Each row comes from the steps of one path. Every step used is in the known rows, and no mark comes twice. Write the path behind each row, first mark first.
(in the rows, 128 means zero)
Known rows
w, g, q, l, s: [145 102 169 136  72 145 139 124 123 123 129 174 133 141 119 152 144 124
 117 147 131 217  95 126 152 165]
w, g, q: [131 127 151 121 103 107 116 136 132 125 136 156 111 147 117 161 122 120
 126 157 135 145 117 124 140 170]
l, s: [134  96 141 134 113 148 122 115 121 112 131 133 130 141 124 119 120 128
 126 130 139 149 126 131 153 150]
k, w, g, s, l, q: [130 115  78 125 118 166 143 127 120 136 141 133  80 113 116 158 142 100
 101 162 118 152  90 114 120 168]
s, k, w, g, q, l: [149 148 151 131  78 141 136 139 135 146 126 154 108  70 117 152 173 105
 120 155  79 171 132 134 117 141]
l, q, k, s, g, w: [123 128 187 122 107 172 153 128 146 126 126 119 114 151 122 144 145  98
  98 144 113 155 184 131  64  98]
x, n: [124 128 123 134 143 132 123 113 129 118 124 104 142 155 133 155 116 114
 132 122 118  95 127 130 103 121]
k, w, g, q, l, s: [146 110 161 138  67 155 141 132 120 133 128 149 116  86 115 141 150 114
 111 142 144 196  98 111 141 167]
n, x, w, g, q, k: [128 105 150 112 113 127 128 155 130 122 146 121 142 181 127 176 124 110
 143 139  82 160 199 115 111 142]
l, q, g, s, k: [139 114 116 126 116 142 153 123 127 137 137 159 115 138 119 172 131 124
 101 161  86 160 151 142 120 160]
k, w, g: [130 142 115 125 125 145 145 136 133 134 130 112 110  90 126 137 136 103
 124 149 152 125 111 104 147 142]
s, l, w, g, q, k: [114 132 133 131  90 145 117 131 146 144 131 142  89  92 113 154 170 117
 123 150  67 155 219 132 120 130]
l, w, g, q: [126 115 132 127 102 123 116 138 134 137 137 154 102  97 113 153 142 122
 120 138 132 155 133 120 135 167]
n, x, w, g, s: [136 109  98 107 148 129 147 142 110 121 156 120 137 164 127 190 116 113
 132 125 105 162 118 113 121 154]
s, l, q, g, w: [117 111 137 120  98 187 128 128 145 149 141 133 127 113 123 147 149 125
  90 145  71 132 137 135  96 114]
x, w, g, s, k: [143 132 110 106 132 137 148 129 115 141 142 150 108 187 111 178 135 121
 136 159  90 189 155 144 135 150]
x, w, g, s: [136 126 102 107 138 134 160 134 111 137 141 147 118 191 119 175 120 129
 128 145 143 186 123 116 130 159]
g, s, k, q, l: [151 159 122 131  97 139 151 119 114 134 122 188 131 138 124 148 168 100
 117 132  99 185 171 142  93 104]
w, g, q, l, s, k: [155 104 168 133  69 150 127 115 129 125 130 178 124 133 111 154 158 113
 121 158  79 217 126 151 157 159]
n, x, w: [130  97 113 114 147 143 119 146 121 121 149 114 151 157 135 147 116 119
 136 105  91 137 146 119 105 124]
x, w, g, q, l, s: [146  90 158 123  81 160 143 136 117 135 135 190 134 192 114 156 135 128
 123 142 133 252 113 121 141 164]
s, k, w, g, q: [140 144 150 121  93 123 107 144 136 135 137 135  89  90 113 149 144 105
 134 165  91 126 146 136 129 161]
l, s, g, w: [137 108 170 123  91 165 116 118 129 137 134 113 103 100 112 141 139 136
  97 131 114 144 146 134  88 131]
x, w, g, q: [134 115 143 107 112 121 118 152 124 135 140 169 115 202 118 163 111 126
 134 153 134 174 131 120 134 165]
n, x, w, g, s, k: [146 113  99 106 144 134 134 134 119 123 158 123 127 160 120 192 127 106
 137 137  53 163 155 140 123 152]
g, q, l, w: [132 119 142 141  86 136 127 138 124 155 125 162 124  60 119 131 167 138
 111 104 112 185 133 131  95 129]
s, l: [124 138 115 131 124 146 103 119 134 130 130 139 106 117 127 131 144 128
 122 132  78 126 147 138 114 116]
q, l: [135 132 129 137 112 147 150 120 126 141 118 139 146 107 130 127 156 130
 121 117 117 178 108 124 119 103]

Write each row's path
[146 146 103 106 121 137 142 135 114 133 143 193 108 227 116 174 135  89
 131 162 121 186 181 124 127 129]	x, w, g, s, k, q
[149 105 142 145  93 168 146 107 128 133 117 167 112 109 123 146 153 133
  91 126 115 205 121 124  88 128]	q, l, s, g
[122 163 150 135 143 144 117 121 138 107 134 149 108 135 131 135 145 113
 125 132  93 137 142 136 119 113]	k, s, l
[144 109 138 135 102 169 121 120 125 123 136 109 104  85 116 108 143 108
 129 138  97 133 165 142 144 143]	l, s, k, w
[157  78 153 122  83 166 123 135 123 121 153 167 150 161 119 171 141 102
 132 135  44 230 143 143 129 156]	n, x, w, g, q, l, s, k
[120 143  99 134 127 146 135 115 128 153 135 151  93  46 119 172 164 154
  87 122  78 144 189 128 101 136]	q, g, s, l, w
[138 140 127 130 119 145 124 132 131 139 130 107 104  72 121 118 148 110
 128 137  85 107 163 142 115 124]	s, k, w
[153 100 177 140  67 143 116 118 123 129 126 171 127 118 115 133 153 127
 123 135  69 199 142 162 132 145]	g, q, l, s, k
[131 102 108 110 150 146 132 145 127 118 154 118 147 169 134 168 118 100
 134 127 101 152 120 105 136 133]	n, x, w, g
[135 146 106 123 128 132 156 131 116 135 134 109 100  84 119 159 138 117
 119 147 158 133 114 105 124 165]	k, w, g, s
[133 161 165 113  92 152 125 134 141 142 136 154 137 120 123 144 155 100
 108 149  80 115 219 140 109  79]	s, k, q, g, w
[129 147 102 123 130 132 134 108 125 130 135 143  94 125 119 174 147 126
 119 153  94 153 123 134 129 148]	w, g, s, l
[130 107  85 122 123 153 137 115 126 129 140 158  97 161 118 171 132 109
 108 163 104 170  82 127 135 166]	w, g, s, l, q
[125 135 167 122  93 111 135 137 135 128 125 139 119 151 120 159 140 119
 133 164 117 150 185 127 135 145]	w, g, q, k
[130 166 193 121 122 146 125 130 141 127 130 122 101 107 122 152 144 121
 102 129 115 130 147 135  64 106]	k, s, g, w
[141 103 142 143  96 168 153 110 119 128 121 147 147 120 125 119 147 130
 117 118 129 201 109 130 139 125]	q, l, s
[121 143 168 115 109 144 140 134 137 150 136 108 141  81 126 146 147 143
 104 132 106 114 160 126 109 107]	q, g, w
[132 138 158 117 107 145 116 130 138 149 129 108 102  95 119 150 146 136
  99 131 103 122 151 132  64 106]	s, g, w
[122 122 103 129 130 151 141 126 135 138 137 132 114  88 119 140 149 113
 119 133 136 150 126 111 156 134]	l, w, g
[141 120 107 127 110 156 155 132 123 146 135 139 100  87 119 159 140 113
 100 157 100 133 150 128 105 164]	l, q, g, s, k, w
[138 123 138 141  82 138 116 134 132 160 120 180  89  53 116 160 175 140
  86 112 102 188 145 123  52 131]	s, g, q, l, w
[143 100 147 133 105 152 119 107 128 116 135 135 121 132 115 121 135 119
 132 143  86 154 154 157 153 141]	l, s, k
[133 139  95 136 103 169 161 127 132 141 128 187 133 109 128 136 174  84
 106 127 155 196 131  94 136  91]	k, q, l, w, g
[141 104 135 119 108 138 131 154 123 130 144 155 157 154 131 180 142 111
 127 121  86 199 108 114 106 140]	n, x, w, g, q, l
[138 153 176 147 101 137 130 136 134 139 122 194  88  67 121 160 176 128
  87 110 118 195 146 122  55 128]	k, s, g, q, l, w
[118 168 196 136 107 125 109 132 141 112 121 153 102 144 125 145 158 119
 130 143  78 146 224 149  99 121]	g, q, k, s, l
[123 124 134 136 136 168 121 123 138 105 134 166 110 173 129 129 136  96
 113 141 109 153 102 135 126 132]	k, s, l, q
[154 148 105 114 106 157 162 128 114 144 133 207 129 206 121 171 162  90
 123 152 106 236 165 125 116 110]	x, w, g, s, k, q, l
[149 108 164 128  77 145 108 128 127 121 140 144  89 101 107 142 143 104
 129 167 102 145 145 138 153 186]	l, s, k, w, g, q
[120 127 120 129 100 138  91 130 139 141 141 166  83  87 112 155 155 123
 113 143  87 150 151 131 126 152]	s, l, w, g, q
[141 145 120 124 119 147 135 130 140 135 132 112 100  85 119 137 154  96
 131 162  95 121 141 128 147 134]	s, k, w, g
[124 163 111 127 117 151 155 122 125 138 125 104  85  80 118 162 165 114
 117 158  91 138 202 118 109 131]	q, k, w, g, s, l
[122 131  88 134 127 145 117 112 118 148 136 135  89  64 113 147 158 141
 111 113  88 144 163 140  97 136]	g, s, l, w
[118 125  98 137 124 159 110 124 137 143 135 132  98  68 121 124 162 129
 114 114  78 131 159 133 117 112]	s, l, w
[116 171 165 137 133 149 143 119 143 109 122 130 114 138 130 132 161 111
 130 139  78 145 218 144 115  90]	q, k, s, l
[123 119  98 134 107 175 149 130 119 143 123 108  93 107 118 135 150 109
 112 145  96 138 184 127  85 132]	g, s, l, q, k, w
